Every row comes from one small tree of marks. The marks that hang from a mark follow it in brackets, in the order of their numbers. Every link used is in the known rows. Which tree was each row made from?
Known rows:
K_104[K_720[K_238 K_898]]: [.61,.20,-.55,-.09,-.21,.03,.09,.45,.29,-.54,-.24,.21,-.09,-.13,.45,-.66,.02,-.09,-.26]
K_750[K_199[K_898] K_695[K_104 K_307]]: [-.56,.07,.28,.01,.13,.13,-.07,-.45,-.22,.40,-.02,-.01,.07,-.05,-.02,.46,-.01,.14,-.18]
K_307[K_695]: [.51,.01,-.12,.15,-.02,-.04,.14,.10,-.05,-.19,-.16,.02,-.12,-.18,-.12,.19,.06,-.16,.03]
K_750[K_695]: [.23,.11,-.08,-.20,.04,-.16,-.13,-.14,-.21,-.05,-.36,.25,-.31,-.33,-.06,.14,-.02,-.26,-.30]
K_695[K_104[K_720[K_238 K_898]] K_307 K_750]: [-.19,-.12,-.20,-.06,-.07,.24,.16,.36,.37,-.37,.16,-.04,.10,.23,.25,-.91,.13,.32,.20]
K_307[K_695[K_104]]: [.16,-.09,-.02,.22,.04,.07,.13,-.01,.03,-.10,-.02,-.03,.04,-.06,-.10,.05,.14,-.07,.12]
K_307[K_695[K_104 K_750]]: [-.17,-.15,.13,.25,-.01,.00,.12,-.05,.02,-.06,.19,-.05,-.05,.04,-.15,-.03,.08,-.05,.36]
K_104[K_720]: [.50,.06,-.21,-.11,-.13,-.21,-.07,.36,.06,-.43,-.17,.08,-.10,-.10,.03,.00,.00,-.35,-.19]
K_750[K_199[K_898] K_695[K_104[K_720] K_307]]: [-.48,.06,.26,.05,.06,-.03,-.19,-.13,-.04,.30,.03,.01,.17,.11,.01,.33,.03,.10,-.27]
K_238[K_720]: [.45,.20,-.22,-.27,-.07,.11,-.27,-.09,-.08,-.33,-.40,.14,-.10,-.46,-.18,-.11,-.11,-.14,-.21]
K_199[K_750[K_695] K_898]: [.52,.12,-.03,-.35,.11,-.20,-.14,-.28,-.30,.65,-.39,-.02,-.19,-.32,-.05,.42,-.15,-.10,-.21]
K_307[K_695[K_104[K_720[K_238]]]]: [.31,-.04,-.19,.32,-.18,.10,.15,.15,.30,-.46,-.09,.06,.11,.05,.08,-.29,.19,.10,.02]
K_104[K_720[K_238]]: [.62,.15,-.36,-.02,-.22,-.04,.01,.18,.20,-.64,-.27,.20,-.08,-.13,.19,-.27,.05,-.14,-.20]
K_695[K_104 K_307 K_750[K_199[K_898]]]: [-.58,-.04,.34,.10,.06,.17,.04,-.37,-.11,.19,.34,-.20,.16,.13,.03,.37,-.09,.18,.21]
K_695[K_750]: [.17,.01,-.03,-.16,-.08,-.12,-.01,-.04,-.08,-.21,-.03,.02,-.23,-.13,-.03,.02,-.11,-.26,.08]
K_199[K_898]: [.31,.16,-.04,-.20,.01,-.13,.02,-.07,-.08,.05,-.25,-.02,-.17,-.31,.21,.33,-.14,-.20,-.16]
K_695[K_104 K_307 K_750[K_199]]: [-.47,-.11,.20,.18,-.01,.19,.06,-.23,-.11,-.16,.41,-.10,.12,.19,-.17,.12,-.01,.09,.21]
K_199[K_750 K_898]: [.71,.09,-.11,-.26,.04,-.12,.05,-.12,-.20,.37,-.23,-.19,-.10,-.25,.01,.44,-.20,-.11,-.08]

Which tree is each row?
[-.11,.23,.15,.07,-.04,-.10,-.06,-.32,-.17,.08,.12,-.03,-.16,-.15,.12,.51,-.30,-.19,-.01]	K_695[K_750[K_199[K_898]]]
[-.36,.04,.29,.38,-.04,-.13,-.06,.03,.12,.18,.38,-.13,.17,.28,.00,.35,-.08,.01,.20]	K_307[K_695[K_104[K_720] K_750[K_199[K_898]]]]
[-.46,-.02,.12,.14,.08,.17,-.10,-.31,-.24,.05,.03,.12,.06,-.03,-.15,.18,.06,.07,-.14]	K_750[K_199 K_695[K_104 K_307]]
[.15,-.02,.10,-.31,.15,-.09,-.10,-.37,-.27,.72,-.24,-.11,-.04,-.20,-.06,.36,-.08,.01,-.11]	K_199[K_750[K_695[K_104]] K_898]
[-.02,-.14,.16,-.34,.26,.03,.01,-.27,-.22,.75,-.15,-.21,.08,-.05,-.17,.27,.03,.26,.07]	K_199[K_750[K_695[K_104 K_307]] K_898]
[-.27,.01,-.01,.46,-.09,.03,.01,.39,.22,-.07,.40,.00,.16,.32,.10,-.29,-.04,-.02,.14]	K_307[K_695[K_104[K_720[K_898]] K_750[K_199]]]
[.05,-.05,-.21,.25,-.13,.11,.24,.36,.42,-.26,.13,.07,.03,.19,.28,-.80,.09,.15,.23]	K_307[K_695[K_104[K_720[K_238 K_898]] K_750]]
[-.29,-.16,.10,-.15,.13,.08,-.01,-.17,-.15,.09,-.12,.07,-.04,-.06,-.16,-.04,.22,.08,-.04]	K_750[K_695[K_104 K_307]]
[-.29,-.24,.09,-.07,-.02,-.02,.04,.27,.13,-.23,.29,-.14,.11,.29,-.17,-.25,.15,.02,.24]	K_695[K_104[K_720] K_307 K_750]
[-.45,-.09,-.01,.20,-.02,.14,.05,.39,.19,-.16,.45,-.05,.22,.38,.07,-.40,-.02,.11,.12]	K_695[K_104[K_720[K_898]] K_307 K_750[K_199]]
[-.23,-.09,.15,.50,-.12,-.05,-.04,.10,.12,-.20,.39,-.01,.11,.32,-.17,.11,.00,-.09,.22]	K_307[K_695[K_104[K_720] K_750[K_199]]]
[-.25,-.15,.05,-.12,.08,-.06,-.14,.16,.01,.00,-.08,.11,.04,.10,-.17,-.14,.24,.02,-.11]	K_750[K_695[K_104[K_720] K_307]]
[-.10,-.17,.06,.22,-.04,-.13,.06,.28,.19,-.14,.25,-.06,.01,.22,-.15,-.14,.13,-.08,.34]	K_307[K_695[K_104[K_720] K_750]]
[.34,.01,.07,-.38,.19,-.08,.01,-.23,-.27,.66,-.32,-.14,-.09,-.15,-.20,.39,-.02,.19,-.11]	K_199[K_750[K_695[K_307]] K_898]
[-.23,.07,.24,.01,.02,.02,.06,-.27,-.14,.13,.22,-.16,-.02,.01,.00,.45,-.15,.10,.08]	K_695[K_307 K_750[K_199[K_898]]]
[-.14,-.08,-.13,-.07,-.06,-.05,.01,.50,.18,-.21,.18,-.01,.00,.13,.24,-.59,-.04,-.18,.09]	K_695[K_104[K_720[K_898]] K_750]
[.45,-.09,-.14,-.26,.10,-.02,.02,-.07,-.29,.35,-.24,.00,-.10,-.11,-.40,.15,.04,.10,-.09]	K_199[K_750[K_695[K_307]]]
[-.12,.01,.11,.14,-.05,.08,.06,-.17,-.16,-.21,.25,-.05,.00,.05,-.20,.23,-.11,.00,.10]	K_695[K_307 K_750[K_199]]
[-.28,-.22,-.11,-.12,.02,.05,.11,.53,.25,-.12,.27,-.09,.10,.27,.11,-.67,.09,.09,.19]	K_695[K_104[K_720[K_898]] K_307 K_750]
[-.27,.16,.14,.17,-.20,.05,-.03,-.26,.18,-.14,.19,.03,.09,.14,.27,.04,-.15,.05,.05]	K_695[K_104[K_720[K_238]] K_750[K_199[K_898]]]
[.30,.04,-.07,-.25,-.01,-.07,-.09,-.22,.05,.36,-.31,.02,.03,-.04,.13,-.06,.03,.15,-.14]	K_199[K_750[K_695[K_104[K_720[K_238]]]] K_898]
[-.02,.31,.14,.01,.04,-.14,-.21,-.38,-.29,.29,-.24,.17,-.19,-.35,.14,.63,-.23,-.22,-.42]	K_750[K_199[K_898] K_695]
[-.12,-.05,-.27,-.09,.01,.20,.10,.28,.22,-.16,-.18,.21,.05,.06,.26,-.78,.18,.30,-.17]	K_750[K_695[K_104[K_720[K_238 K_898]] K_307]]
